Each row was made from one path, in order. Every step used is in the known rows, and no mark comes twice. Write each row's path.
(in the rows, 100 means zero)
Known rows
dipip mafep:  84  80 115  86 104  92 109 110  94 119 125  94 112  88  91 114  87 109 104  90  82  82  89 101 114  93 109 106 101 108 111 115  84 133  81 113  96 102  98 100 100 100  84 108
nevev konud mafep dipip gadit:  67  37 122 101 115 100 125 105  94 155 118  95 109  97  83 122 123 103 110  81  88  84  79 103 108 125 116  71 164 116 113 111  98 144  98 112  90 100 134  93  60 110  82 102
mafep dipip zazam tisug fubobov:  85  62 110 126 108 109 146  72  93 164  59  86 147 113  98 129  79 109  87  68  96  69  94  68 106  90 112  61 111  95 113 111 115 145  92 127  81 122  90  80  86 120  86 112
konud zazam tisug fubobov vegeden gadit: 104  85  89 133 103 110 127 116  86 187  76  99 130 120  65  99 123 114  77  63 102  94  92  63 109  91 120  43 105 105 118  83 117 140 124 124  77 106  85  88  82 142  68 138
dipip zazam tisug:  77  78 104 113  96  93 123  94  75 143  79  95 112 107  90 109  84 116  86  85  92  75 105 104 112  95 115  95  87 103  98 106 108 137  73 110  88 112  91  93  92 113  85 102
galad dipip nevev konud zazam:  68  49 134  90  81  96 117 125 103 105  81 101  93 131  91 115  89 144  79  96 118  92 135 115  85 108 142  77 138 103 107 103 115 147 126 128  75  82  80  88  62  75  83 113
fubobov tisug:  84  95  99 101 102  95 103 118  91 128 114 106  79  94  75 104  99 116 121 107  88  93  94  86 115  93 105 104 106 100 101 109 115 125  77 108  94  99  79 109  96 114  89 108
vegeden zazam:  94  79 102 100 121 102 115 114  98 132  89  99 117 101  96 101 100 117  95  80  83  87  85  98  95  94 114  93  95  85 108  99  98 116  91 108  92 108  87 123 100 115  81 111
vegeden fubobov tisug:  85  77  96 114 108  95 120 105  93 150 109 104  88  86  76  90 105 117 103 109  89  91  88  68 114  81 102 112 103 100 104 111 119 125  89 110  91 114  66 122  90 115  90  99
nevev tisug fubobov vegeden:  92  74  92 125  79  99 112 107  80 123  85 106 121 111  83 107 119 102  91 100  96  93  99  65 112  92 128  60 101  92 102 102 123 131 108 114  70  89  78  82  94 114  71 127
dipip gadit tisug nevev vegeden zazam:  73  45 110 134 106  91 112 126  75 172  97  86 122  91  92 118 133 119 110  85  96  64  74  85 100 123 134  59 112 106  93 114 117 109  80 111  74  73 109 117  82 110  78 123
fubobov konud zazam tisug:  72  96  90 121  98  89 115 127  87 154  84 105  96 116  69 102  94 129 100  88  97  84 122  95 107 100 113  67 113 106  93 103 132 138  97 112  86  88 104  96  87 102  97 105
mafep dipip galad konud zazam tisug:  89  67 110 105 111  93 128 103  87 168  66 101 122  99 100 111  76 127  79  83  91  82 103 102 112  79 122  63 125  96  95  83 121 148  82 125  84 107 106 110  58 124 115 109
vegeden fubobov:  88  73 105 101 111  94 126  98 107 134 102 102 106  95  92 100 104 116  95  97  89  92  87  78 102  96 107 107 101 103 113 103 101 118 101 105  92 121  73 113  86 103  88 101
mafep dipip gadit konud:  80  54 115  94 116  98 104 100  85 169 110  98 120 106  81 145 112 125 126  70  82  77  88  90 118 114 118  83 126 108 118 116 106 140  98 106  70 102 107  97  83  99  87  99
mafep dipip zazam:  83  71 125  93 118 105 134  89  87 141  91  82 127 108 103 127  91 108  94  75  81  77  86  95 104 105 116  90 112 104 106  92 114 130  88 113  82 103  92  84  89  99  89 106
zazam tisug fubobov dipip:  77  61  89 114  84 103 125 105 124 137  83 119 122 110  71 104  88  88 112  79 109  93 107  61 111  75 114  72 123  80 123 130 120 128 109 123  99 123  74  89  93 131  87 118
vegeden gadit:  94  87 108  79 112  96 121 111  91 146 108 103 106 103  86 112 119 119 110  83  86  97  82  93 110 105 104 103 107 110 122  94  92 113 115 118  90 113  93 100  93 126  79 104
gadit konud zazam tisug:  84  92  98 117 103  95 100 110  98 153  83 106  95 113  70 113 100 132 103  84 103  86 124  91 111  99 119  69  88 116  96 107 110 151  90  98  73  95  89 105  86 102  91 106
mafep dipip nevev:  86  55 132  90 108 110 125 102  96 114 100  85 101 106 104 153  90 121 110  87  94  79 107  92  95  97 125  87 129 100 118  99 106 136 111 139  98 107  91  95  84  85  81 115
fubobov konud zazam tisug nevev dipip:  60  80 100 119  99  95 133 144  99 160  80 105 104 111  73 116 100 119 121  92 113  80 136  95  92 110 143  57 115 108 108 112 150 148 113 124  85  97 114  88  76  94  88 114
nevev tisug fubobov:  82  74 100 115  93  96 119  93 102 112  78 102 118 107 101 110 104 116 101 101 101  85 104  62  97  89 117  69 109 102 106 115 103 129 105 118  79 107  80  91  96 113  79 114
mafep dipip galad konud:  93  65 118  76 115  86 128 102  89 146  91 106 124  91 109 122  83 122 104  92  73  93  84 110 123  89 117  95 127  90 101  92 109 133  88 123  85 105 102 104  69 118 114 102
zazam tisug:  84  88  92 110  91  96 111 106  91 129  91 108  95 100  80 115  86 113 103  96 103  87 110  96 110  93 107  89  97  97 107 109 104 126  83 109  97 118  93 105  90 113  85 105
mafep dipip gadit:  80  58 114  93 115 104 116 104  88 154 111  89 122 103  89 136 102 116 108  72  87  76  78  87 101 109 114  81 142 104 124 102 105 121  92 113  91 116 110  93  79 103  83 109
zazam tisug fubobov:  89  84  91 121  92 101 123  96 109 137  75 106 116 106  82 115  84 116 104  87 105  88 106  68 105  91 106  71 104  96 115 121  99 132  94 118  92 125  83  92  90 120  83 116
zazam tisug nevev dipip:  73  72 102 107  92 103 128 123 102 132  88 109 102  95  85 128  95 101 124 101 116  83 124  96  96 107 136  79 101  96 122 118 119 135  98 123  96 126 104  95  80 103  79 114
zazam tisug nevev vegeden fubobov:  77  63 101 136  82  86 137 107  87 143  79  96 101  89  78 113 105 105  99  99 111  86 108  76  96 103 122  68  95 109 103 108 117 125  97 115  80 106  95 101  54 102  77 115
tisug nevev konud zazam:  73  83 125  98 100  89 130 133 116 122  96  96  91 106  83 103 124 131  96  93 107 101 115  92  93 119 123  67 118 107  98 104 111 138 107  96  77  77  95  95  58  82  84 128
nevev dipip galad konud fida:  90  57 107  76 109  83 121 132  88 143  92 120 118 101 119 102  94 117 101 100  69  97  98 108 112  95 147 124 120  99  96  96 107 139  80 109  86 116 112 101  69 116 110  73
vegeden zazam tisug:  90  75  89 121 109 104 116 111  87 146  74 106 115  99  86 101  89 114  87  82  96  79 100 101 103  83 111  82  88  78 104 106 104 123  83 115  92 118  91 128  99 127  79 103
gadit tisug:  86  87 106 104 102 102  95 103 101 131 114 107  97  95  98 117 112 112 113 114  98  84  93  87 124 110 108  97 104 104  93 110 103 113  79 101  92  96  82 114 112 101  98 101
galad konud mafep dipip nevev tisug:  76  31 130  97 100 103 131  92  93 118  92  99 104  93 114 142  97 120 108 107  80  78 106 108 102  86 144  71 155  98 102  93 115 157 116 160  84  88 135 114  71 109  85 104
gadit tisug fubobov:  89  81 103 114 106 105 109  93 119 139  96 106 116 103 101 116 110 117 118 102 101  86  88  56 117 108 107  78 110 105 102 123 100 118  93 109  86 104  71 104 111 109  95 114
gadit tisug nevev:  81  75 121 103  98  99 111 113 109 131 116 104  99  86  95 125 118 115 122 108 100  86  92  83 121 111 119  86 103 103  94 118 112 116  88 105  89  91  81 116 100  96  93 116
mafep dipip nevev vegeden:  80  59 124 105  96 103 121 106  82 110  90  77  96 111 100 156  97 114 119  94  97  81 112  91  84 115 133  69 130 117 109  89 111 130 107 137  88  86 109  77  68  79  76 118
konud mafep:  86  77 111  93 117 100 118 113 112 114 118 100  94  91  87 109 100 104 120  91  78  94  84  98 103 107 113  91 119 121 102 100  88 135  89 107 110 104 102 108  80 113  86 113
tisug fubobov dipip fida:  83  66  98  93  90 119 145 127 123 131 109 121 140 117  89 119 110 104 119  66  81  97  80  49 107  90 123  86 132 106 136 124 124 131  97 114 101 113  69  89  86 125  93 119
zazam tisug nevev dipip gadit konud:  63  43 103 110  96  91 111 123  82 174  97 111 113  99  72 138 113 123 136  84 109  72 119  97 111 117 147  79 102 109 124 139 119 151  98 119  72 117 114  94  75 104  77 104
galad dipip gadit tisug:  70  45 112  98  85  98  90 106  86 151 111 112 118 108  88 123  90 120 102  99 103  71  84 100 117 115 124  86 140 103 107 119 115 112  89 111  80 104  86 109  96 107  92  98
galad konud zazam tisug:  84 100  92 103  98  91 118 117 105 148  75 110 103 107  87 103  85 135  84  93  94  95 114 104 102  93 118  76 118  89 101  89 117 137  89 116  80  98 115 117  72 116 100 108
zazam tisug nevev vegeden fubobov konud:  63  68  93 144  77  73 142 120  76 166  78 103 100  97  65 113 110 112 115 101  99  86 115  82 110 108 119  68 105 107  94 118 143 130 111 121  71  86 109  92  58  96  83 104
nevev tisug fubobov vegeden gadit:  98  70  96 118  89 103 122 103  70 156  88 106 131 113  83 104 140 104  90  90  92  94  84  65 117  91 122  63 105  99 114  93 117 127 133 129  64  98  85  85  97 137  62 125
zazam tisug nevev konud mafep dipip:  72  46 124 120  95 105 144 105 107 146  96 104  98  85  73 129 113  92 112  93 107  87 106 101 116 107 119  52 138  99 103 116 112 156 104 121  92 102 127 109  52 109  83 114
galad dipip:  82  74 113  79  86  98 109 111 103 109  93 114 109 114  85 116  69 111 106  95  96  95 101 110 101 104 120  96 121  92 114 104 110 119 106 111  89 113  80  96  84  99  88 105
tisug fubobov:  91  85 103 100 108  98 124 104 121 123  89 101 118 110  96 113  94 121 116  85  92  96  92  62  96 100 108  82 110 105 118 114  93 127 102 110  92 114  76  89  91 109  85 121
fubobov tisug nevev:  80  83 114 101  98  93 118 127  98 130 116 103  82  84  72 114 104 119 130 103  91  93  94  81 114  94 115  91 106  99 103 116 122 130  86 112  93  95  79 109  81 106  86 123
mafep dipip:  90  80 114  88 112 109 120 101 102 128 102  96 109 102  94 133  93 104 112  88  91  89  91  88 102 104 109  84 124  96 115  95 108 122  97 111  94 110  98  99  88  97  91 108
dipip nevev vegeden:  79  71 115 102  88  89 112 119  82  97  92  83  83 110  97 137 101 125 118  99  96  87 117  96  85 115 135  86 110 122 103  97 102 126  99 128  89  82 100  77  73  80  74 119

Write each row's path
 83  66 111 130 105  96 115 120  91 147  89  93 112  88  99 116 126 107 114  99  98  76  89  86 104 119 129  61  95  99  83 106 118 108  85 111  75  69  99 122  90 102  81 122
gadit tisug nevev vegeden zazam
 81  49 103 117 101  95 130 117 111 147  73 105 133 110  78  83  85 102  90  65 107  83 105  58 106  63 129  55 117 109 104 117 121 145  95 119 101 115  54  84  73 137 105 131
konud zazam tisug fubobov dipip galad
 78  46 129  80  82  97 113 112  95  94  93 103 100 118  94 135  69 133 105  95 101  87 117 112  93  98 137  97 126  96 116 106 108 134 118 138  92 109  73  93  81  88  81 109
galad dipip nevev
 91  76 108  74 106  73 117 114  88 133  93 113 111  92 105 101  85 134 105  98  74  99  88 114 124  90 116 113 108 100  94 100  98 130  82 116  86 100  93 107  72 120 113 101
dipip galad konud
 74  40 134 118 113 109 155  91  93 156  88  83 127  88  88 133  90  94 104  70  86  67  88  99 111  98 130  59 122 113 101 104 116 157  88 125  97 106 114  99  63 119  82 122
konud mafep dipip zazam tisug nevev
 85  41 107 140 100 110 126 105  68 144  56  81 111 107  97 143  90 111  91  81 104  62 115  98  84  92 137  51 114  91 106  93 118 133  96 148  85  97 113 105  75 104  68 116
mafep dipip nevev vegeden zazam tisug
 64  29 137 101 110  98 139 116 101 155 120  92 115  90  79 130 129 106 118  78  92  83  79  98 108 125 126  60 163 116 114 119 104 148 108 115  89  95 135  97  45 104  78 118
tisug nevev konud mafep dipip gadit
 79  65 122  79 118  83 140 140 108 142  83 102 122  96 111 105  96 135 107  92  91  92 106 107  92 102 155  79 114 110 104  95 122 146  98 123  86  97 102  99  53 106 109 122
tisug nevev dipip galad konud zazam
 88  82  95 114 111  94 114 120  87 130  79  91 108 105  92 105 106 109 102  87  85  88  93  99  85 110 122  76  96 101  98  89 105 110  86 107  81  85 104 105  84 109  76 114
nevev vegeden zazam
 88  95 107 103 116  89 109 120  86 168  90  95 100 119  76 114 138 129 116  76  89  95 102  87 100 127 126  68  97 139 103  83 106 134 116 106  55  69 109  85  72 106  80 113
nevev vegeden gadit konud zazam
 69  71 111 126  78  83 137 109  70 139  72  85 109 102  85 122  97 108 101  87  98  76 110 100  99 114 132  66  87 115  91 106 122 134  76 114  74  84 107  74  60 102  76 123
dipip zazam tisug nevev vegeden
 76  65 106  91 107  83  93 112  83 154 114 106 107 105  76 124 115 137 127  77  82  85  92  94 118 115 119 101 105 118 111 123  97 137  92  99  74  98  95  99  87 100  85 100
dipip gadit konud
 85  65 104 120 104  98 131 119  92 148  76 102 117  90  82 108  95 116  95  78  98  78  99  97 101  84 121  70  89  76 107 114 110 127  91 120  91 114  90 130  86 119  76 122
vegeden zazam tisug nevev
 74  91  98 119  88  94 113 115  96 136  79 107  89 113  75  95 110 123  77  97 118  93 129 100 100 107 111  68 111 104  96 104 111 141  88  99  79  94  99  98  70  99  87 106
nevev konud zazam tisug
 83  52  98 136  91  98 116 115  68 130  62  87  96 106  92 125  92 126  93  87 103  71 120 104  84  93 136  69  94  96  99 103 109 131  90 140  86  92 102 105  79 108  66 114
dipip nevev vegeden zazam tisug
 76  73 114  85 105 101 130 129 114 119 103 103 106  97  96 127 105 106 131  99 104  90 110  94  90 116 138  89 107 104 123 112 115 127 106 116  97 114  98  93  80  91  79 119
tisug nevev dipip
 85  82 117  94  99  88 134 124  87 143  99  92 102  99  82 125 131 112 126  85  92  97  87  90  98 123 121  73 109 120 113  92 105 113 119 120  77  89 112  85  63 112  69 126
tisug nevev vegeden gadit
104  88 101  95 100 102 113 122  69 156 112 105 110 107  71 108 132 104 100  83  81 104  76 100 124 106 114  92  99  98 116  79 110 117 120 116  83  99  92  94  93 126  68 120
fubobov vegeden gadit
 70  64 124  88 112  98 142 117  96 131  93  90 124 102 106 122 104 111 114  85  93  79 105  99  93 119 145  95  96 111 116 111 119 135  97 117  85 105  98  77  81  93  82 117
tisug nevev dipip zazam
 91  86 100 110 111  97 109 109  88 184  85 107 105 112  68 112 122 136 103  72 100  88 110  91 117  99 115  72  91 118 109  98 104 148 113 113  67 103  95 109  88 126  83 102
vegeden gadit konud zazam tisug
108  77  99 107 107  97 114 110  85 183  96 113 130 118  67 116 142 118 123  71  80 107  82  69 135 106 117  77  88 102 120 106 107 141 136 119  59  92  78  86  95 128  71 119
tisug fubobov vegeden gadit konud
 73  76 106 112 102 110 132 130 109 139  80  98 104 104  85 117  98 111 104  89 121  79 129  88  80 106 146  57 107 107 115 103 128 143 100 118  94 114 104  98  71  98  82 125
konud zazam tisug nevev dipip
 81  79 107 108  86  95 125 115  99 128  92 106  97  92  77 123  94 115 112  94 104  87 109  93 109  95 116  78  99  95 108 116 110 130  92 112  96 114  91 108  76 108  82 121
zazam tisug nevev
 94  69  87 133 112 105 127 101 103 157  58 104 135 106  89 103  86 120  90  72  98  79  94  70  96  78 110  65  93  78 114 118  99 129  93 123  89 127  81 116  98 135  78 117
vegeden zazam tisug fubobov
 67  40 148 101 114 100 158 101 102 145  99  85 120  95  95 123 119 100 105  80  83  83  88 106 111 120 128  69 133 114  97 108 112 157 102 114  81  81 119  89  51 100  83 116
tisug nevev konud mafep dipip zazam
 88  60 123  95 129 108 114  95 110 145 113 102 105  97  82 135 107 102 138  80  75  89  88  94 120 109 119  76 120 119 103 105  99 154 102 108  86  96 110 107  81 104  93 102
gadit konud mafep dipip
 74  71  92 131 103  91 134 109 107 158  86 111 111 105  68 107  91 110 131  85  85  87 102  76 118  97 109  61 128 112 101 127 111 152 105 130  96 103 108  93  84 128  90 109
zazam tisug fubobov konud mafep
 84  75 106  79 123  86 123 131 103 142  83 106 118 104 115  97  91 132 100  97  89  92 108 111  96 102 144  91 114 113 104  88 114 143  89 119  86 101 104  97  66 112 113 106
nevev dipip galad konud zazam
 81  41 112 108 101  97 114 105 113 146 105 115 133  96  95  96 107  93 117  91  98  83  82  55 135  79 120  83 116 106  96 135 117 123  90 115  98 102  46  94 104 133 113 114
gadit tisug fubobov dipip galad
107  84  98 105 104 104 126 113  90 165  98 104 131 114  75 108 131 108 105  72  84 106  72  69 119 103 112  76 106  98 125  92 105 124 129 124  80 106  82  82  92 134  67 130
tisug fubobov vegeden gadit
 82  59 125  88 127  98 145  90 102 154  92  93 132  98 109 120  87 108 103  81  58  87  74 116 114 105 122  88 141 101 100  86 111 150  92 128  84  91 135 104  68 121  99 102
galad konud mafep dipip zazam
 76  86  86 126  90  88 127 108  97 157  74 113 114 115  72 112  88 124 122  90  95  88 113  71 117  94 104  71 114  94 107 128 121 137 107 125  82 106  92  85  93 116  91 106
zazam tisug fubobov konud
 78  53 115 109 112 110 102  95  86 170 118  95 120  96  97 138 116 112 110  92  97  65  74  80 119 116 113  78 141 107 110 111 113 117  81 110  86 104 106 110 101 105  93 102
mafep dipip gadit tisug
 75  41  99  97  92  68 133 117  91 150  89 117 121  92  93  82 104  96 100 100  77 103  90  93 117  81 128 102 123  96  95 102 129 120 102 122  77  90  90  93  52 125 110  97
nevev vegeden fubobov dipip galad konud
 95  76 106 106 113 105 119  91 109 174 100 107 126 101  98 117 129 122 118  92  98  86  73  54 122 105 101  81 113 109 115 113  92 114 114 125  80 110  78 108 113 135  88 109
vegeden gadit tisug fubobov
 78  54 106  69  98  76 120 123 103 132 102 125 120  94  93  91  90 106 110  93  75 105  90 111 131  74 124 111 128  85 104 112 120 126  95 120  92  98  84  99  74 129 115 104
fubobov dipip galad konud
 74  62  94 122 104 104 141  93  96 155  60  96 138 117 101 114  85 108  99  83 108  72 114  77  94 102 132  79  93 104 120 122 114 144  90 126  83 128  92  71  93 120  80 107
nevev dipip zazam tisug fubobov
 86  71 114  94 118  96 106 107 109 131 116 111  93  95  78 118 109 113 140  87  73  96  94  99 121 110 120  94 101 126  95 112  88 151  94 101  89  91  99 108  85 106  88 103
gadit konud mafep
 85  77 111  94  87  90 111 124  95 122 102 113  90 112  91 101 123 114  88  98  86 106 105  95 111 113 116 110 125  99  91 106  98 129  88  81  78  96 104  99  75  92  88  75
nevev konud fida
 71  39 117 106  86 100 109 117  84 145 111 103  98 107  88 129 141  98 123 101 104  83 100  84 115 105 136  86 131 117 108 106 128 113 127 147  84  75  94  88  96 118  80 110
fubobov dipip nevev vegeden gadit tisug
 69  76  95 130  95  84 139  98  81 171  63 101 133 121  82 108  86 130 105  76  86  77 108  79 119  94 109  78 101 101  99 127 128 145  97 124  71  97  89  72  93 117  91 103
dipip zazam tisug fubobov konud
 79  59 123  78  87  92 107 109  94 114 112 104 122 101  86 118  61 106  98  90  89  82  93 115 113  90 121 100 117  97 116 115  98 133  97 124  89 109  88  96  92 101  85 102
galad dipip mafep
 91  44 131  93 132 102 131 100  96 134 111  92 115  84  99 119  88  96 115  80  74  79  73  99 115  94 120  79 125 132  98  95  93 145  80 116 115 111  94 104  67 122 102 111
konud mafep dipip galad
 75  55 116  98 111  91 124 136  82 140 108 103  95  79  89 109 102 112 134 106  98  81 103  90 115  91 141  95  97 115 103 121 126 141  78 119  98 110  74  99  73 117  99 116
fubobov tisug nevev dipip galad
 74  26  86 129 105 103 126 115 103 181  77 109 153 110  71  95 100 102  92  50 100  72  82  66 100  70 124  63 132  73 129 136 120 126 104 130  93 129  86 107  92 151  76 118
vegeden zazam tisug fubobov dipip gadit
105  66  90 140 113 113 106 110  94 168  89 104 141 105  92  98 127 105  91  86  90  85  73  65 124  98 120  62  91  76  96 106 119 119  97 113  77  86  67 119 118 124  81 126
gadit tisug fubobov vegeden zazam
 80  79 113 118  98  91 114 121 106 151  85 104  98 104  68 121 106 136 114  79 106  85 125  87 109 100 129  59  87 110  98 115 116 155  98 103  70  90  89 109  72  94  87 123
gadit konud zazam tisug nevev
 73  79 107  99 113  89 121 125 100 135 117 108  93 100  75 108 103 110 137  93  68  94  93 105 117 110 111  90 127 120  93 108 109 138 103 114 100  83 113 101  86 107  93  99
fubobov konud mafep
110  71 106  99 101  98  99 129  64 181 116 118 111 115  68 112 152 110 103  72  59 106  81  90 142 106 128 106  94 103  99  87 111 139 118  95  61  88  99 103  90 119  72  86
fubobov vegeden gadit konud fida
103  54 116 102 123 113 116 107  78 189 119 107 120 100  62 130 143  88 128  69  66  97  70  99 141 113 124  70 117 117 111  83 114 154 130 122  74  89 114 100  81 130  73 112
fubobov vegeden gadit konud mafep dipip
 89  71 115  83 122 104 132 101 116 140 103 108 114  92  97 125  90 104 121  93  67  99  79 108 113 105 117  82 153  94 108  88 106 141 104 129  96  98 137 116  68 119 100 105
galad konud mafep dipip
 76  59 105 126  90  91 133 122  92 150  73 110 107  94  77 101 114 120  87  90 110  87 112 108 109  95 117  71  97  71 102 124 112 132  97 115  76 100 101 123  74 114  75 110
vegeden zazam tisug nevev konud
